Each row comes from the steps of one walk. Every step used is in the known rows, and no mark comes twice. Write the walk behind each row, first mark first.
Known rows
R > P > Q > Z > D > U:  10   9   3 -22 -11  -9  -5 -30  12   5   6 -16  -8   1  16   8  -6   5  13   3  -2  -6 -17  22   3 -15   8 -20   7  17   2  -9  17 -11 -12 -14 -30  18
U > D > Z:  -2  10   5  -9  -9   6  -6 -23 -12  -3   1 -18  -9  -9   7  11  -8   0  15   2  28 -14 -13  23  -6  16   5 -20  29  -5 -30 -19  10   1 -28  -8  -8  25
P > Q:   7  10   3  -6  -8   6  -3 -31   8  -2   0 -13 -10  -4   6  -1  -5 -11  23   4  30  -9 -10  19   4  -1   1 -21   3   2 -19 -18   9  -5  -9  -7 -10  12
R > P > J > N > Q:  13   8   9  -8 -11  -1  -5 -24  48   1  -2   2  -9  -2  -1  12 -11 -25  23   4  25  -8 -10  27  10 -12   6 -19  -4  12 -18   5  10  -3  -5   5 -14  20
N > J > P > R:  -3   6  -1   2  -8   3  -5 -25  19  -1  -6 -11  -8   2  -8   9   3 -43  23   1  23 -11 -14  24   4  -6   4 -20  -2   7  -4 -14  17   2  -7  -3 -10  20
W > K > T > J > P > R:  -5   6  -4   1   7   3 -12 -17  31  -3  -8 -29  -7  -6   5   1   9 -25  21   2   5 -13  -4  33   4  14  18 -23  33   1 -14   6  11   4 -21  -2 -10   3
N > J > T:   1  11  10  -6  -7  10 -11 -14  16   0   0 -10 -12  -1  -6   0  -3 -22  27   3  28  -9 -10  28   1  -2   0 -17  10  -7 -17 -15  20  -1  -2  -2   2  17
R > P > Q > N > J:  10   7   6 -15  -8   2  -3 -33  45   6   3  -2  -8  -7  11   5 -17   3  22   3  27 -12 -15  23   7 -18   4 -24   1   8 -18 -13  14   5  -2   0 -20  13
W > K > T:  -1   7   9  -6 -11   9 -11   1   7  -3  -9 -29  -9  -8  15   0  -7   1  23   3  21 -13  -3  30   0  12  15 -20  46  -4 -16   3  14  -4 -19  -3  -8   5
J > T > K > W:  -3  10   9  -2 -25  12 -10 -35  -1  -4   8 -20 -13  -7   8   2   5   3  23   5  19 -20   5  20  -9  -5  11 -15  23 -19 -15  -1  20   7  -1  -5   5  -1
Q > N > R:  -1   4   5  -2   3   3  -4  -9  10   6  -8 -23  -9  -3   6   7  -7   5  26   2  23 -15 -13  25   3   3   8 -17  13  -2 -29 -11  17  10   3 -15 -10  16
T > J > N > Q > P:   1  11   2  -6  -3   3  -7 -26  51   3  -1  -3  -9  -1  -9  16  -2 -25  23   5  21  -7 -11  32   8  10   8 -23  -1  -6 -49   2   9   2  -8  -1 -14  16
Q > N > R > P:   7   5   7 -10   4  -7  -3 -10  23   9  -6 -24  -8 -16  15   9 -10  20  24   2  15 -19 -13  25   3  -9   9 -18  18   4 -26  -9  17  10   7 -10 -22  15
J > N:   2  10  13  -7  -8   5  -4  -6  13   0  -1 -15 -11  -4   4  11  -5  -6  25   4  30  -9  -9  27   4  13   6 -16  11 -11 -44   3  13   0  -4  -4  -3  24
K > T > J:   2  12   4  -7   4   7  -7  -7  18  -2 -11 -21 -12  -5   3  -2  -5 -28  22   4  11  -9   0  33   5  19  11 -26  32 -12 -35  -7   5  -3 -19   4  -7   0
W > K > T > J:  -1   9   7  -5   2   7 -12  -9  22  -5  -8 -28 -10  -8  11  -4  -5 -12  23   4  13 -10  -1  34   1  15  17 -25  45  -8 -25   3   7  -4 -24   2  -5   0
J > N > R > P > Q > Z > D:   8   9   3 -13   7 -13  -6 -21  26   9  -8 -21  -7   7  15  17   1  10  17   4   6 -13 -18  18   7  -2   5 -21  -5  22 -13   4  19  -4   4 -14 -28  31
K > T > J > P > Q > Z:  -5  10  -8  -4   6   4  -6 -15  29   2  -1  -9  -8   8  -3  10  10 -22  18   4  -2 -14 -10  33   8  20   8 -27  11  11 -35  -2   7  -1 -27   6 -14   5
K > T > J > N > R > P > Q:   8   5   0 -11  20  -6  -6 -35  53   3 -15 -19  -9 -10   6   2   0 -27  22   4   3 -12  -6  28  11   3   8 -28   5   0 -37   4   6   4  -2   0 -18   3
J > P > Q > N:   1   7   1  -7 -10   7  -4 -26  33   5  10  -5  -8   1   4   9   1   6  22   3  25 -10 -12  22   7   8   7 -18   0   3 -36  -6  17  11  -5  -9 -15  16
R > P:  11  12  11 -14 -11  -4  -4  -9   9   2  -1 -20 -10 -21  16   3  -9   6  22   4  20 -15  -9  25   1  -6   6 -19  23   1 -22 -11  11  -6  -4   0 -17  12
N > J:   1  10  10  -3 -15   9  -5 -17  11  -2  -5 -11 -11   0  -3   5 -11 -28  24   2  32  -9 -11  26   2  -4   3 -21  11  -2 -13 -18  13  -5 -11   0  -4  17
W > K > T > J > N:  -3   8  11  -6   3   7 -12  -8  36  -4  -7 -25 -10  -4   8   4  -4 -10  24   4  16  -8  -2  35   5  25  18 -23  36 -13 -45  19   8   1 -19   3   0   9
R > P > J > N > Q > Z:   7  10   5  -6  -5  -5  -4 -12  35   5  -1   3  -7   5   0  22  -8  -9  22   4  14 -15 -17  30   8 -10   5 -18  -4  23 -18  11  11  -4 -13   8 -15  26
R > P > Q > N > J > T > K:   7   8   5 -11  -7   7  -8 -52  67   3  12   1 -10  -7   6   2  -6  21  23   5  18 -21  -9  19  -2 -20   4 -22   1 -10 -13  -9  20  17   7  -1  -8   2
R > P > J > N:  12  11  13 -15  -6  -1  -4 -12  33   3   3  -6  -9 -11  11  11  -7  -2  24   4  24 -10 -10  28   8   0   7 -17   8   5 -24   8  10   1  -6   7  -9  22
P > J > N:   5  10  11  -6  -7   8  -4 -10  22  -1   2  -4 -10   2   0  10  -4 -19  26   4  32  -6 -10  28   8  11   6 -16   2  -2 -25   6  11   1 -11   3   2  25
R > P > Q:  14  11   5 -15  -8  -3  -3 -30  18   2   0 -14  -9 -18  16  -1  -8   4  21   4  23 -13 -11  20   4 -14   2 -22   9   7 -17 -15   9  -5  -4  -2 -22   9
U > D:  -1  10   6  -6  -9  10  -7 -12   2  -2   0 -18 -11  -6   8   8  -4  -8  17   5  32 -15  -9  24   1  21   3 -18  28   3 -36 -19  12  -6 -15  -8  -6  25
P > Q > N:   5   9   3  -8  -4   8  -3 -25  22   3   5  -9  -9  -2  10   2 -10   9  24   4  31 -10 -12  21   6   2   4 -20   5   0 -34 -11  14   7  -6 -10 -13  13
Z > D > U:   4   8  12 -17 -20   2  -7 -21   2   0   0 -22 -11   2   6   1  -8 -21  17   2  15   3  -8  23   1   2  12 -17  16  -7  -4 -12  19  -9  -8 -20 -13  17
T > J > N > Q > Z > D > U:  -2   8   6  -6  -5  -3  -9 -29  33   0  -3  -9 -10  22 -12  18  -6 -36  15   4  -2   4 -14  30   6   7  11 -22  -5   2 -28   7  15  -7 -16 -14 -11  25
T > K > W:  -3   9   9  -1 -35  10  -2 -36  -8  -5   1 -20 -12  -6  11   8  -3  -7  21   4  23 -20   4  19  -8  -9  12 -20  25 -13 -12  -5  13   1 -10  -2  -1   0
T > J > N:   2  13  11  -5   3   4  -6 -16  27  -2  -1 -15 -12  -3  -1   8  -3 -22  25   5  21  -6  -7  30   5  19   6 -21  10 -16 -55   3   6   2 -10   1   1  19

Which walk is each row?
  6  13   2 -14 -10   8  -5  -9  17   4   6  -5  -7  -5   6   9  -1  -4  24   4  27 -10 -13  29   6   6   8 -16  14   5  -8 -10  12   1 -16   1 -14  15 => Q > P > J
  6   8   9  -8  13 -10  -6 -25  37   3 -10 -22 -10 -15   4   9  -3 -15  24   4   9 -14 -11  29   5   0   7 -23   7  -4 -41   3   7   4   2  -2 -10  15 => T > J > N > R > P
 12   6   5  -8   1  -4  -4 -22  17   3  -8 -16  -8 -12   9   4  -4 -12  24   2  16 -15 -12  25   6 -16   6 -19   9  15   9 -12  10  -1  -5   0 -14  14 => N > R > P > J
  4  12  -6  -9   2   0  -4 -10   7   4  -1 -21  -7 -13  11   8   2   3  23   2  23 -16 -15  25   2   0   6 -17  15   1 -13 -13  16   3  -6 -10 -21  15 => Q > P > R
  7   6  11  -9   2  -9  -5 -14  21   5  -9 -23  -9 -16   9  12  -4  -2  24   3  17 -17 -12  25   4  -5   7 -18   8   1 -33   3  14   1   9  -6 -15  22 => J > N > R > P
 12   5   0  -8   3  -7  -3 -37  16   3  -8 -20  -9 -14  12   0  -4  -4  22   3  17 -17 -13  19   4 -21   1 -23   2  13  -6 -19  11  -2   3 -10 -22   9 => N > R > P > Q
  0  13   8  -5 -10   0  -8  -5  22   3  -8 -12  -9  23  -2  21  -5 -15  19   4  18  -5 -12  22   5  12   8 -18   0  13 -26   5  20  -9  -6 -13 -17  35 => J > N > Q > Z > D
 -3   3  -5   1  12   1  -5 -44  48   5  -1 -11  -8   3  -5   7   7 -16  23   3  12 -10 -13  26   9   7   7 -24  -7   3 -34 -11  12  15  -3 -12 -11  10 => T > J > P > Q > N > R
  5   6   0  -6  10 -12  -3 -24  17   7  -5 -16  -7  -4  10  18   0   8  22   3   9 -22 -22  23   5 -11   1 -20  -5  18 -28   3  14   1   0  -5 -19  24 => J > N > R > P > Q > Z
 -2   5   6   1  -1   7 -13 -20  51  -5 -13 -17  -9   3  -4   5  -8 -30  23   4  17  -6  -2  33   6  13  18 -26  25  -6 -38  17   9  -3 -17   0  -5   7 => W > K > T > J > N > Q
  0   9   2   3  -5   4  -5 -11  23   1  -2   5  -8  18 -10  21  -6 -21  23   4  23 -11 -17  29   9   2   4 -17  -9  16 -22   7  12  -3 -17   4  -3  29 => P > J > N > Q > Z
  4   9  -9  -2  -4   0  -4 -25  19   3  -7 -14  -6  -5   0   8  -2 -17  22   3  23 -14 -15  24   4 -12   5 -20   3   8  -7 -17  16   0  -4 -12 -25  13 => N > Q > P > R
  4   8   4  -7   0  12 -10 -31  40   4   7  -1 -10   5  -2  -1  -6  -2  27   4  31  -8 -13  24   7  -5   1 -18  -4  -3 -26 -12  22  11   3  -6  -2  15 => P > Q > N > J > T
 10   4   4  -8   5  -8  -3 -37  30   4  -7 -17  -8 -12  10   7  -2  -6  23   3  20 -14 -14  20   7 -12   1 -21  -6   7 -27  -2  12   2   9  -7 -17  18 => J > N > R > P > Q
  2   7  -6  -3  -3   0  -5 -20  31   4  -5 -10  -6  -1  -2  16  -1 -21  23   3  26 -12 -15  25   6  -3   6 -18  -6   3 -26   1  17   4   2 -11 -20  21 => J > N > Q > P > R
  1  10   8  -3 -23  16  -9 -39   9  -4  10  -9 -12  -2   4   2   6 -10  24   5  20 -17   4  22  -3  -5  11 -14  15 -10   4   1  18   8  -8   2  10   0 => P > J > T > K > W
  1  12   7  -2 -10  12  -9 -27  21  -4   7 -17 -13  -7   2   0   4   9  25   6  20 -21  -1  21  -8   3   5 -16  19 -23 -19  -9  17   7   0  -6   6   6 => J > T > K
 10  14   8 -12  -9  -7  -7 -11  43   6  -5  -2  -7  16   4  21  -7 -10  17   5  12  -6 -13  24   9  -1  10 -19  -3  28  -4  10  16  -9  -9  -2 -24  34 => R > P > J > N > Q > Z > D
 -4   9   8  -1 -11  16 -10 -30  47   1   9  -4 -12   2  -3   6  -5  10  26   4  24 -19  -5  23  -5   1   6 -18  11 -22 -22  -7  23  19   2  -4   6   9 => Q > N > J > T > K
 -6   8  11   0 -30  16 -10 -43  11  -5   4 -11 -13   0  -2   4   1 -20  24   4  22 -18   2  22  -7 -14   9 -19  14 -15  -5  -6  22   5  -1   0   8   1 => N > J > T > K > W
 -1   9  -2   0  -4   0  -4 -16   9   0  -3 -20  -8  -6   1   7   8 -19  22   2  20 -14 -11  24   3   2   6 -16   6   4 -15  -9  16   3  -6  -8 -13  18 => J > P > R
  3  14  -1 -11 -10  14 -10 -26  42   1  17  -3  -9  -6   2   7  11  17  26   6  18 -19  -7  26  -2   5   8 -15  14 -14  -1  -4  18  12  -7   1  -2   6 => Q > P > J > T > K
  0   8  -1  -5   2   5  -5 -37  50   4   8  -4  -9   2  -1   7   3  -8  22   5  18  -8 -11  27   9  13   8 -23  -1  -2 -44  -7  10  12 -11  -5 -11  11 => T > J > P > Q > N
  6   5   5  -5 -13   1  -9 -47  20   0   1 -16 -10 -12   9   4   7  -3  23   4   8 -24   2  22  -3 -24  12 -16  14   1  16   0  18  10   4   0  -2  -3 => N > R > P > J > T > K > W
 14  12   9 -14  -8  -1  -4 -13  19   2   1  -9 -10 -13  13   4  -8  -4  23   4  21 -12 -10  27   5  -9   6 -18  16   9  -3  -9   9  -4 -12   6 -14  13 => R > P > J
  5   8   6   1 -11   8  -5 -24  36  -2  -5   3  -9  10 -10  11  -7 -39  25   4  32  -4  -9  26  10   1   5 -19  -9   6 -20   3  12  -2  -9  -1  -2  22 => P > J > N > Q
 -4   9   4   3  -7   2  -5  -7  14   2  -5  -7  -9  12  -6  22  -7 -14  22   4  22 -15 -16  28   3   4   3 -19  -2   8 -40   6  14  -4 -10  -3  -9  28 => J > N > Q > Z
  5   6   7 -11  16  -7  -7 -14  42   4 -17 -25 -10 -14   5   7  -1 -22  23   3   1 -14  -4  34   8   9  13 -25  19  -5 -41   9   8   3  -2   2 -14   6 => K > T > J > N > R > P
  7   6   3  -6   7   4  -9 -34  55   6   7 -10  -9 -10   8   5   2  27  27   4   8 -25  -7  23  -1 -10  10 -15   9  -5   0  -1  20  23   9  -4  -4   5 => Q > N > R > P > J > T > K
 12   9   5 -16  -2  -2  -2 -26  32   7   5 -10  -8 -14  19   3 -13  21  21   4  23 -14 -13  22   6 -10   6 -20  10   5 -31  -9  13   7   0  -5 -24  10 => R > P > Q > N
  7  14   1 -16   0  10 -12  -5  24   6  12  -4  -8  -6   2   4   8   6  27   5  24 -11 -12  31   5  10   5 -12  13  -1 -12  -6  20   5  -7  -1  -7  15 => Q > P > J > T
 -2  12   6  -3  -6   4  -6 -19  26  -1   2 -13 -11  -5  -5   7   6 -27  22   4  15  -8  -7  30   3  15   8 -21  13  -7 -36  -8   8   0 -15   1  -5  12 => T > J > P
 -4   2  -7  -2  15   4  -7 -32  53   6  -8 -14  -8   6  -4   4   7 -22  21   2   2 -11  -7  30  12  16  12 -26   4   2 -36  -4  13  15  -7  -8 -16   1 => K > T > J > P > Q > N > R
  2   5   6  -1   2   3  -5 -19  20   1  -8 -12  -9   5  -4  10   0 -25  27   3  26  -9 -12  26   8   5   6 -16  -4   3 -14   3  13   3  -4  -5   2  24 => P > J > N > R
 12  12   7 -11  -7   6  -8 -32  43  -1  10  -6 -11 -15   8   1   3  14  25   6  13 -21  -3  23  -3  -9   7 -16  15  -9   4  -4  14   7  -3   6  -1   4 => R > P > J > T > K
 -1   5   8   0   1   1  -5 -15  10   1 -11 -23 -10  -3   0  10  -2 -15  26   2  26 -12 -11  25   3   8   5 -17   3  -5 -35   0  15   3   4 -10  -3  24 => J > N > R
  0   8   4  -2   1   7  -8 -17  47  -2 -15 -10 -11   6 -12   6  -7 -47  23   4  16  -5  -1  33   9  16  11 -27   9  -9 -49   7   6  -1 -12   1  -7   7 => K > T > J > N > Q
 -6   4   0   1  -5   5  -5 -20  35   5   0  -8  -7   3  -3  13  -1 -19  24   1  23 -12 -15  27   5  -1   8 -18  -1   5 -18  -7  21  14  -4  -6 -11  21 => Q > N > J > P > R
 -2  15  -4 -11   4   2  -9 -16  36   4  -4 -14  -8  20   2   8  12 -22  14   5  -5  -5  -6  27   9  28  12 -27  13  15 -20  -1  13  -5 -24  -3 -24  11 => K > T > J > P > Q > Z > D
  0  11   8  -9   7   7  -7  -5  32  -1  -9 -18 -12  -3   0   5  -3 -29  24   4  13  -7  -2  35   8  27  12 -24  21 -17 -54  10   7   2 -14   4  -3   8 => K > T > J > N
